Every row comes from one small tree of marks. Brackets hold a mark, then the marks that hang from it, in alphabetical order. Every link used is in the known rows. Which tree was each row made from?
Known rows
(D (E (Q A) R)): [-15   9  10 -21 -14  18 -13 -21  -6  -7 -15   4  43  15  29  17  -9 -15
  39  -3  -8  34   4  20]
(E (C M) D Q R): [ 13  20   8  11 -48 -31   5   6 -22  35 -48 -16  -5   1   2   1  -9  -7
  -6   5 -24 -39  -8  -4]
(E D (Q A) R): [-12  13   4   0 -26  28  -7   0  17  16 -11   3  37   7  34  45 -65   3
  32 -16 -23   5   1  -4]
(J A): [-42 -44  44 -10  76  15  23   5  32 -54  68   2 -10 -17   4  21 -50   3
  28   7  15  18  -4  -1]
(H Q): [ -2 -48  23  21  14  35  22  25   5 -25  44  16  18 -19  -5  57 -32   7
  -6  -9  15  19   9  37]
(E (C M) Q): [ -5  -9   3   3  -2 -35   0   3 -23   4  -6  -6 -16 -49 -22  -4  20  -8
 -19  10   9 -13  -2  22]
(Q (A J) H): [-68 -33 -20   3  64  92 -17   3  57 -48  38  49  10   6  10  -9 -31  21
  28 -14  -2   0  16 -15]
(E C Q R): [-10  24 -13 -11 -15 -16  -3  10 -24 -11 -32 -22  13  -4  10  27  -8 -10
   4  16   3 -16  13  30]
(H (Q (A J))): [-38 -49 -11  33  43  79  -1  21  28 -39  38  41  31  -9  15   9 -39   2
  -1 -18   6  23  17  21]
(E C D Q R): [  2  39   1  -2 -30 -14   7  24 -15  21 -45 -22   9   8  20  39 -27  -3
   8   3 -12 -30   6  -7]
(E C (Q H)): [-29   8 -26 -23  -5  25 -11   8  -6  -1   0   4   0 -17  -2  39   7   7
   5   2   9 -13  14  -3]
(E C R): [-28  11  -4  -9  40  -7  10  20 -12 -39 -11 -13  -3   5   4   4 -21  -4
  12  21  -5 -23   2  42]
(C (E D R) M): [ 40  -9  24  27   2 -25  20 -12  13  18   7 -15 -21  35 -14 -41  -3  14
 -13  -5 -15  -9 -14 -18]
(E (C M) (Q H) R): [ -9   0 -20 -19 -52  11 -19 -17 -17  15 -31  -3  -7   9  -1  -3   7  -9
   3  13 -15 -37   4  11]
(H (Q A)): [-27 -53   3  18  30  64   5  18  10 -23  54  30  35 -23   9  43 -57   1
  12 -13   3  37  -3  42]
(E C D Q): [ -7  29   3   6  -1 -16  13  34 -11  13 -15 -10  -2 -27   4  46 -14   6
  -7  -6   4 -13   1 -17]
(N (C (E D Q))): [ 11  34 -20  -5   2  -7   6  26  10  11   9   0 -17   0  -2   2  21   6
 -18  -7  15  11  -5 -35]
(C (E D) M): [ 32 -24  32  33  35 -27  24   1  19  19  38   1 -37  -2 -27 -33   9  24
 -22 -14   4   3 -18 -30]
(C (E Q) M): [ 38 -24  12  16  -1 -37   0 -27  -4  16  31  -9 -16 -24 -31 -25  41   5
 -32  -7  22  18  -1  -4]
(Q H): [-33 -31  10  -7  38  47   4   8  32 -30  49  24  -4   0  -3  43 -29  27
  23  -6   7  -5   4  -5]
(E (C M) D (Q A)): [-17  -3  -6  10  -3  -1  -7   6  -7  30 -15   6   3 -44  -2  -7 -21   0
  -2  -7 -20  -9 -22  -8]

Which tree is each row?
[ 47  -8  20  29 -17 -34  11 -12   6  45  16  -9 -18 -15 -23 -15  24  13
 -33 -19   8   8  -6 -45] -> (C (E D Q) M)
[ -3  -6 -21  -5  26  12 -10 -22   8   0  40   4  18 -25  -1   2   3   2
   0 -11  16  49  -1   1] -> (C (E (Q A)))
[-40 -13 -35  15  20   8 -21  -5   0 -12 -14  16   2 -41  -5 -54  14 -11
 -14   2   0 -11   6   6] -> (E (C M) (Q (A J)))
[ 11  24 -34 -29  -8  -7 -13   2  -7 -17  -4  -9  -5  23   4 -18  25 -13
  -7  15  13   7   5  15] -> (N (C (E Q R)))
[-23  34 -15 -28  -8  -3 -16  -7 -30  -8 -48  -6  34   8  26  -5   5 -26
  26  14  -9  19  -1  23] -> (D (E C (Q A) R))
[ 25 -28  -3  -2 -24   9 -13 -39  10  26  30   5 -17  -7 -26 -15  41  14
 -22  -9  13  11   4 -30] -> (C (E (Q H)) M)
[-13  25   9   2  23  -6  21  35  -5  -6 -20 -14  -2  22  15  16 -41   5
  15   9 -15 -34  -5   7] -> (E C D R)
[ 55   2  19  20 -47 -31   3 -22   1  46 -13 -20  -8  23  -3 -19   7   2
 -18 -11 -12  -4  -3 -34] -> (C (E D Q R) M)
[ -3   4  22  -6  14 -36   9  -2 -28 -18 -38  -5 -16  17 -10 -50  33 -16
   4  23 -11 -15 -12  30] -> (D (E (C M) R))
[ 43 -11   5   8 -30 -34  -5 -36  -9  17   3 -20  -4  13 -15 -29  30  -4
 -19  -3   3   7   4   8] -> (C (E Q R) M)
[ 15  16  29 -12 -23 -12   1 -10 -10 -13 -25  -6  25  19  17  32  13 -10
  22  -1   5  15  14   7] -> (D (E Q R))
[  1  15 -31 -20  20  -9  -4   9   0 -18  21   0 -19 -11 -12 -10  38  -4
 -19   4  31  24   2   1] -> (N (C (E Q)))
[ -4  27   8 -13   9 -34   7  13 -28 -11 -25  -9   4 -19  -4  12  44 -10
  -1   9  20  14   6   3] -> (D (E C Q))
[-13  26 -41 -15  18  20 -11  13  13  14  15  14  -1  -8   7 -10  -1   1
  -1 -10   2  27 -17 -27] -> (N (C (E D (Q A))))
[ 10  -5 -16  -6  27 -13  -2  -3   2 -28   9   3 -39  24 -20 -76  29  -9
 -14  21  -1  -7 -18  28] -> (N (C (E R) M))
[ -7  37 -17 -38 -38  14 -17  -8 -21   2 -50  -4  16  36  18  13  28 -14
  22  11  -7 -10  11  -9] -> (D (E C (Q H) R))
[ 18  16  14 -11 -36 -47  -3 -15 -40   7 -58 -17  -4   6  -4 -28  41 -25
  -4  17  -7 -10  -1  17] -> (D (E (C M) Q R))
[  4  19  11  -9 -55  45  -5   3  23  26 -11   3  19  31  25  70 -45  14
  29 -16 -20 -23  15 -38] -> (E D (Q H) R)
[ 12  -3  -1  12  38 -18  15  21  19  -2  21  16 -48   1 -25 -55  27  10
 -24   0   1  -7 -29 -22] -> (N (C (E D) M))
[ 34 -13 -11 -10 -54  11 -19 -46   2  28   4  -5  -5  31 -13 -23  25   2
  -9  -3  -5  -4   8 -14] -> (C (E (Q H) R) M)
[ 15  17  27   5 -35  -1  10  12  11  18 -17 -12  18  13  23  62 -42   8
  16 -11 -12 -16  10 -11] -> (E D Q R)
[ 27 -25  13  14  19 -26   8 -27   2  -8  20 -10 -21  19 -21 -55  13   2
 -14   6  -1   2  -7  18] -> (C (E R) M)
